Every row comes from one small tree of marks. The marks that hang from a mark follow it in brackets, in the order of their numbers. Every link used is in the known rows. Which tree was each row made from?
In the rows, 128 means zero.
Known rows
Q_44[Q_679[Q_271 Q_409[Q_263] Q_411 Q_818]]: [112 113  84 127 123  63 137 151  87 120 119  95 112 105  90 116 144 203
 116 168  87 100 134 112  87 123 140 156 104  77 180 196 170  96 115 108
 117 161  98  96  89  82 129]
Q_969[Q_762[Q_138[Q_263]]]: [156 114 138  97 194 182 114 177 117 145 100 145 119 157 162 116 137  68
 144 137 113 127 136 105 148 150 128 118 111 109 117 123  89 109 115 204
 144 121 116 156 150 177 143]
Q_411[Q_263[Q_409]]: [ 90 116 140 107 104 165 140 116 167 108 137 128 105 147 140 148 135 125
 165 112 119 126 138 157 146 133 142 150 109 164 113  94  89 144 160 168
 152  21 117 116 132 160  94]
Q_411[Q_263[Q_409[Q_679] Q_969]]: [ 67 124 150  82  92 145 137 123 175 126 149 105 132 128 137 109  97 144
 133  84 151 149 136 147 151 103 110 128 153 174  78  81 137 155 181 149
 127  74 137  92 143 166 118]
Q_192[Q_679[Q_271 Q_409 Q_818]]: [ 94 113 121 168 158 113 137 144  91 152 118  87 152 110 113  80 134 181
  88 149 103 102 131 141  99 134 115 102 134  64 136 212 177  91  84  85
 147 101 116 121 105  99 116]
Q_192[Q_679]: [135 106 113 172 166 164 137 119 119 130 117 123 115 120 139  79 138  87
 150 127 102 153 181 161 127 172 106 131 138 143 108 126 122 120  95 170
 168 131 139 116 132 140 113]
Q_271[Q_679[Q_409 Q_411[Q_263[Q_969]]]]: [ 97 130 129 158  80  81 154  75 163 145 134 147 115  73 171 160 114 138
 115 159  52 150  78 100 119 112 146 128 127 113 154 160 134 116 161 142
 142 141 149 193 100 116 125]
Q_192[Q_679[Q_271 Q_409[Q_19]]]: [117 125 153 165 119 131 150 101  88 153 130  99 143 109  97  63 125 123
  91 140 138 161 108 112  97 140  98  93 129 110 139 150 133  96  97  84
 142 129 124 173 110  75 123]
Q_762[Q_138[Q_263[Q_409[Q_679] Q_411 Q_969]]]: [107 152 219  81 189 161 111 175 174 152  97 186 173 171 124 126  98 146
  95  81 160 151 163 165 178 108 135 141 162 155  71  65 167 159 125 118
 105 122 104  76 166 182 139]
Q_44[Q_679]: [127  92 104 157 145 172 157 138 129 117 115 137 107 128 135  99 135 113
 159 124 106 140 189 157 147 164 139 128 120 156 125 108 112 124 107 201
 126 131 150 118 103 152 131]
Q_271[Q_679[Q_409[Q_263[Q_969]] Q_411 Q_818]]: [118 160 113 165  91  57 148 125 144 132  92 142 161  72 160 183 119 191
 108 179  56 109 124  99  94 100 143 137 135  42 176 192 181 126 108  89
 142 177 114 133 113  85 124]
Q_263[Q_138]: [175 101  93 161 115 135 150 130 147 124 155 118 119 142 130 107 140  87
 156  84 125 117 128 168 161 155 134 111 120 132 132 105 104 157 156 179
 121 103 133 141 138 156 113]
Q_19[Q_409]: [134 113 129 137 114 172 123  98 139 112 144 148 121 125 164 133 128 106
 154 120 137  89 182 160 101 129 130 104 110 152 118 111 100 135 129 147
 134 159 143 141 128 129 119]
Q_138[Q_263[Q_409[Q_679] Q_411 Q_969] Q_762]: [ 82 174 191 118 185 142 132 162 143 124 114 209 181 149 134 148 142 170
 118  94 135 134 150 148 147 103 117 159 179 197  70 101 190 148 110 104
  73 123 101  64 167 163 137]
Q_762[Q_138[Q_263[Q_409 Q_411]]]: [131 136 214  93 180 176 113 171 157 129  97 216 142 197 128 149 144 135
 119 116 136 123 158 164 167 135 170 159 121 140 112  72 117 136 102 164
 120  59  67  94 157 188 113]
Q_969[Q_762[Q_138[Q_263[Q_409[Q_19] Q_411]]]]: [144 146 197  88 181 196 108 143 145 130  81 193 137 181 115 137 137 129
 139 132 146 181 109 102 172 116 144 141  92 135 105  80  96 125  89 165
 128  60  78 150 157 164 148]
Q_411[Q_263[Q_409[Q_19] Q_969]]: [ 62 149 185 118  62 175 158  88 205 122 153 117 151 145 159 114 115 131
 126 114 145 176 133 127 142 121 127 125 135 160 118  60 105 155 172 121
 133  75 127 159 129 127 115]
Q_263[Q_411]: [151 107 124 164 138 161 112  83 161 118 120 175 100 153 140 163 141 141
 138 101 118 112 165 158 141 154 159 120 134 169 119 100 123 140  96 166
 120  94 146  71 130 166 126]
Q_528[Q_679[Q_271 Q_411 Q_818]]: [146 100  77 160 114 136  81 151  85 130 165  65 133 147 100 173 108 199
 126 157 133 100 103 124 118 134 159 140 139  65 151 177 165  85  94  83
  93 141 157 113 101 138 119]
Q_969[Q_762[Q_138]]: [155 105 101 106 162 166 112 139 173 123  91 123  92 133 153 126 113  69
 139 139 124 126 134 113 169 162 125 126 106 116 119 109  83 126 144 176
 128 103 148 149 128 136 142]
Q_762[Q_138 Q_969]: [129 136 141 139 164 161 128 144 169 153 112 144 122 153 159  86 114  59
 116 129 141 132 135 154 151 181 145 132 113 129 108  95  81 131 133 121
 143 144 165 133 104 147 136]
Q_19[Q_409[Q_679]]: [130 103 119 113 108 152 133 124 126 134 146 132 107 113 132 120 104 108
 161 110 172 106 174 164 118 114 114  91 132 164  74 111 114 142 136 161
 144 193 161 125 130 130 130]
Q_271[Q_679]: [157 119 112 170 132 149 138 119 124 136 115 156 117 107 146 155 118  96
 178 130 102 132 163 150 158 145 143 120 140 136 133 152 103 120 110 195
 154 109 157 157 137 155 118]
Q_528[Q_679[Q_271 Q_409[Q_19 Q_263] Q_818]]: [117 155 122 149  74 118 116 127  63 142 148  73 157 183  88 146 118 207
 120 182 171 108 105 105  78  89 138 105 143  59 169 196 148 105  98  48
 138 118 105 144  83  84 126]
Q_19[Q_409[Q_679[Q_411]]]: [142  95 101 116 100 126 112 112 135 122 162 128  82  98 112 131  96 122
 162 130 153 121 149 132 122 121 120 103 115 141  79 103 109 134 128 166
 116 229 170 148 129 111 141]
Q_409[Q_19 Q_679[Q_411]]: [134 103 105 148  86 137 143 116 170 142 160 101  88 117  76 121  90 116
 138 134 184 177  96 118 155 152 112  95 135 136  91  85 101 131 113 174
 108 206 169 182 125 110 150]
Q_271[Q_679[Q_409[Q_19] Q_411 Q_818]]: [109 128 112 203  77  94 178 102 159 144 117 131 138 115 111 175  95 197
 126 218 112 145  79  93 124 118 147  95 111  40 146 186 134  98  87 156
 126 145 128 226  80  88 142]
Q_528[Q_679[Q_271]]: [153 112 108 147 112 166  79 132  62 125 149 103 132 159 115 152 119 131
 145 124 153 122 136 134 134 130 150 122 147 136 152 159 121  95 118 101
 117 122 162 117 112 141 118]
Q_19[Q_409[Q_263[Q_411]]]: [169 133 131 108 127 148  97  77 117 102 122 176 100 130 152 162 168 138
 166 109 122  77 198 151  80 101 143 160 117 187 136  98 104 157  97 128
 156 140 113  71 140 137 126]
Q_192[Q_679[Q_411[Q_263] Q_818]]: [114  94  95 145 135 132 146 127 142 149 171  66  83 109 127  98 144 138
 140 175  57 148 141 129 123 147 121 166 124  96 120 165 140 114  90 172
 162 106 135 128 108 135 120]
Q_192[Q_679[Q_271 Q_409[Q_263[Q_138]] Q_411]]: [170 103  87 119 137  24 136 147  47 128 156  82 100  79  79  52 172  92
 113 110  75 146  89 121 112 136  88 163 119  82 169 170 136 119 140  85
 135 143  75 134 135  89  99]
Q_19[Q_409[Q_263 Q_679]]: [141 130 110  84 110 123 120 123  98 121 146 125  93 119 124 105 134  93
 181 101 162 100 197 154  93  94  96 132 141 163 101 113  95 160 136 148
 156 190 131 100 142 122 125]
Q_679[Q_271]: [134 115 109 140 125 152  99 139 107 128 147 128 115 120 132 131 131 108
 141 102 137 100 136 150 139 156 137 123 131 148 151 128 126 112 133 129
 106  99 154 116 132 139 112]
Q_818[Q_679[Q_271 Q_409[Q_263[Q_969]] Q_411]]: [126 147 125 124 133  59 117 104 108 104 111  99 144  38 120 172 121 133
  44 141 109 125  92  90 112 144 126 132 133 110 186 153 189 114 154  68
 130 208 152 115 138  82 133]
Q_138[Q_762[Q_969]]: [110 153 120 172 149 150 141 129 139 128 142 169 127 134 169  98 146 101
 144 144 122 120 125 125 116 167 122 150 121 183 103 131 110 127 118 106
 108 136 162 118 113 125 127]
Q_969[Q_762[Q_138[Q_263[Q_409]]]]: [132 128 168  82 195 177 111 182 139 122  82 150 134 165 146 121 135  93
 141 138 126 137 129 121 172 134 129 138  95 104 105 109 104 113 122 188
 145  72  76 144 159 174 119]

Which tree is each row?
[128 105 111 149 145  89 122 104 116  98 122 106 116  65  95 168 120 139
  66 166 125 125  78  96 142 167 149 103 108  94 158 163 167  89 129 133
 108 166 174 159 117  98 123] : Q_818[Q_679[Q_271 Q_409 Q_411]]
[122 153 109 161 119  74 154 133 115 127  80 137 146 119 144 179 137 168
 147 179  82  94 148 126  98  93 133 116 129  56 159 211 147 125 102 161
 181  98 105 142 109 118 118] : Q_271[Q_679[Q_409[Q_263] Q_818]]
[163 111 114  93 145 114 114 139 155 113 106 113 156 107  97 134 118 152
 126  51 124 178 104 138 181  91 128 110 147 146  68  85 165 159 149 148
 100  62 126  64 172 181 173] : Q_263[Q_138 Q_409[Q_679] Q_411 Q_969[Q_762]]
[107 112 119 131  48 109 126  75  93 136 188  84 101 166  91 143 114 159
 121 174 137 157  26  66 101 108 143 126 105 111 156 163  99  90 142  92
 106 129 129 211  65  87 127] : Q_528[Q_679[Q_271 Q_409[Q_19] Q_411[Q_263]]]
[130 111 113  92 121 156  97 143  85 137 167 119 103 107 106 107  95 113
 148  92 181  96 165 164 127 103 108 100 140 161 102 131 128 122 147 118
 115 173 161 129 142 123 130] : Q_19[Q_409[Q_679[Q_271]]]
[123 140 139 158 123  94 176  94 109 131 106 115 131 128 121  73 154 103
 128 153 136 174 146 117  70 133  86 120 124 119 137 137  99 128 101 113
 188 153  87 154 121  79 129] : Q_192[Q_679[Q_409[Q_19 Q_263]]]
[172 146 140 144 131  72 180  60 133 107 105 135 143 114  76 160 146 139
 108 124 140 163 106 128 124 131 141 116 121 137 151 119 127 167 125 179
 159  92 120 145 137 117 156] : Q_818[Q_679[Q_409[Q_19 Q_263[Q_138 Q_411]]]]
[134 125 111  89 128  66 121 119 176 112  84 117 109  88 174 133 122  98
  84 157  74 120  96  53 111 131 122 144  95  83 159 123 116 131 158 102
 125 201 102 132 119  85 151] : Q_679[Q_409[Q_263[Q_969[Q_762[Q_138]]]] Q_411]
[121 166 135 151 110  78 154  98 127 126  77 164 156  87 180 159 128 114
 122 138  81 123 154 135 105  95 128 114 141 110 165 165 136 141 143 113
 167 143 125 132 125 115 122] : Q_271[Q_679[Q_409[Q_263[Q_969]]]]
[105 112 116 107  93 126 103 100 139 136 176  93  97  92 152 142 128 118
 109 110  87 123  94 105 121 145 139 153 127 160 170 107 141 119 176  85
 100 134 159 137 134 128 111] : Q_679[Q_271 Q_411[Q_263[Q_969]]]
[ 99 118 100 188 115 133 142 121 127 123 127 107 174 189 137 163 107 216
 124 183 127  85 118 141 102 105 159  86 134  46 129 197 150 108  83 129
 136 119 140 123  71 119 121] : Q_528[Q_679[Q_409 Q_818]]
[137 162 148  99 100 123 101  89 100 160 128 119 140 112  90 141 122 141
 112  74 189 148 156 118 112  97 103 128 177 188 141  92 162 151 120  46
 118 170 153  75 165 122 161] : Q_409[Q_19 Q_263[Q_411 Q_969] Q_679[Q_271]]
[160  96  84 146 101 140  71 136  74 116 169  89 106 139 109 169 115 141
 141 128 137 121 101 119 134 148 169 147 137 120 152 145 130  82 113 101
  91 161 166 125  92 139 112] : Q_528[Q_679[Q_271 Q_411]]
[135 163 118 125  97  72 173 135  88 118 166 126 129 126 101  84 168 110
 117 132 144 109  86 100 121 125  94 145 126 146 182 163 113 153 185  77
  86 112  78 192 128  67 116] : Q_679[Q_271 Q_409[Q_19 Q_263[Q_138[Q_762]]]]
[140 137 121 119  99 124 144 116 125 139 128 113 103 143  93 121 118  88
 162 110 201 158 168 126 124 128  86 121 148 164 115 104  81 159 131 165
 152 168 145 128 149 129 138] : Q_409[Q_19 Q_263 Q_679]
[ 87 165 214  94 168 177 150 200 129 169 121 149 159 197  91  51  97  83
 131 116 222 197 111 141 147 126 108 126 126 127  50  75  94 134 124 136
 152 141 120 166 134 144 135] : Q_762[Q_138[Q_263[Q_409[Q_19 Q_679]]] Q_969]
[127 128  91 119 125 117 135 166 120 133 136  86 125 143 100 129 125 148
 155 131 165 105 176 153 109 121 106 123 163 107 112 146 141 148 115 162
 160 131 139  69 144 145 136] : Q_409[Q_263 Q_679[Q_818]]
[113 141 165 146 128 161 106 102 195  96  92 188 172 130 151 172 127 184
 103  86 121 129 149 163 155 126 164 134 134 170 115  54 169 149 119 104
 100  83 131  51 145 155 127] : Q_263[Q_409 Q_411 Q_969]
[134 163  98 145 148  45 175 145 121 119 139 155 138 140 152  61 177  95
 140 129 102 107  92 121  98 133  98 160 110 141 139 151 108 156 171 103
 124 115 101 126 102  98 117] : Q_679[Q_409[Q_263[Q_138[Q_762[Q_969]]]]]
[125 102  84 123 100 149  91 126  76 140 197  49 111 156 101 182 120 191
 147 159 102 115  99 104 108 111 167 161 137  93 155 190 147  88 122 103
 113  96 157 135  91 133 119] : Q_528[Q_679[Q_271 Q_411[Q_263] Q_818]]
[185 120  99 106 104 117 143 137  97 111 162 124 107 126 145 100 157  70
 172  84 128  90 175 159 100 109 116 146 125 147 147 114  93 176 171 154
 150 152 101 132 151 122 107] : Q_19[Q_409[Q_263[Q_138]]]
[133 135 117 124 126  82  99  88 100 112  98 163 112 136 121 166 163 160
 110 110 112  69 132 128  87 116 138 143 126 144 175 146 139 122 114  92
 130  82  98  66 126 125 121] : Q_679[Q_271 Q_409[Q_263[Q_411]]]
[124 145 169 124 196 170  94 132 139 112  75 194 172 136 175 171 166 160
 132  96  98 148 122 110 125 106 148 132 130 151 102 106 160 116 101 143
 128  72 102  59 167 196 144] : Q_138[Q_263[Q_409 Q_411 Q_969[Q_762]]]
[158 150 135  90 130 144 132 105 172 136  92 110 132 114 157 110 120  67
 109 132 134 160 150  71 142 145 104 133 117 133 156  89  90 150 150  96
 125 172 121 157 145  99 166] : Q_409[Q_19 Q_263[Q_969[Q_762[Q_138]]]]
[126 146 107 124 126  91 119  92 139 108  74 122 148  96 187 134 141 112
 121 126  91 117 118  79  72 103 102 107 124 115 156 149 130 131 145 112
 149 138 124  99 128 106 139] : Q_679[Q_409[Q_263[Q_969[Q_762]]]]
[133  93  84 124 121 104  91 139 103 141 161  94  75  93  78 137 100 118
 132 116 155 131 107 125 149 155 117 122 146 129 117 114 134 105 135 131
  95 180 180 130 133 135 125] : Q_409[Q_679[Q_271 Q_411]]
[ 88 165 232 110 131 201 152 175 189 143 113 163 203 179 162 103 106 111
  88 118 161 157 138 145 159 134 125 121 131 127 117  42 128 148 141 109
 126 137  85 175 157 134 115] : Q_762[Q_138[Q_263[Q_409[Q_19] Q_969]]]
[126 125 138 158 116 105 143  76 126 115 139 110 126  76  77 162 106 145
  64 179 161 152  49  73 135 164 135  86 104 110 146 139 139  90 124 132
 108 186 174 208 118  65 141] : Q_818[Q_679[Q_271 Q_409[Q_19] Q_411]]
[124 112 100 121 124 135 178 134 144 125 185 128  93 140 152  98 173  82
 166 116  76 115 119 142 161 150 115 165 133 189 136 118  94 167 190 191
  95  46 117 160 132 146 108] : Q_411[Q_263[Q_138[Q_762]]]
[105 157 196 111 199 166 118 204 146 144 112 179 169 189 162  80 128  86
 121 122 151 146 127 152 142 137 145 162 111 121  90  81 104 122 136 134
 147 108 103 130 125 176 100] : Q_762[Q_138[Q_263[Q_409]] Q_969]
[114 152 224 101 186 178 111 162 181 133  95 212 177 171 169 143 126 144
  83  94 124 129 152 170 163 117 162 151 130 150 113  59 162 149 115 106
 117 102  71  80 166 179 128] : Q_762[Q_138[Q_263[Q_409 Q_411 Q_969]]]
[120  99  89 100 103 130  91 162 102 146 181  86 106  93  83 147 101 186
 131 132 155  83 132 127 121 104 131 113 132  97 112 154 172 112 116  93
  95 204 156 129 128  98 145] : Q_19[Q_409[Q_679[Q_271 Q_411 Q_818]]]
[129 173 106 121 145  46 150 162  66 127 146 134 142 124 129  65 173  94
 119 113 107  97  68 116  93 121  97 167 121 149 167 185 134 132 178  39
 100  97  98 126 110  87 106] : Q_679[Q_271 Q_409[Q_263[Q_138[Q_762[Q_969]]]]]
[153 114 107 119 131 137 127 156 156 102 106  96 161  98 154 107 132 111
 140  73 105 159  96 126 177 118 119 110 123 113 105  98 137 145 177 149
 111  68 117 109 161 152 131] : Q_263[Q_138 Q_409 Q_969[Q_762]]
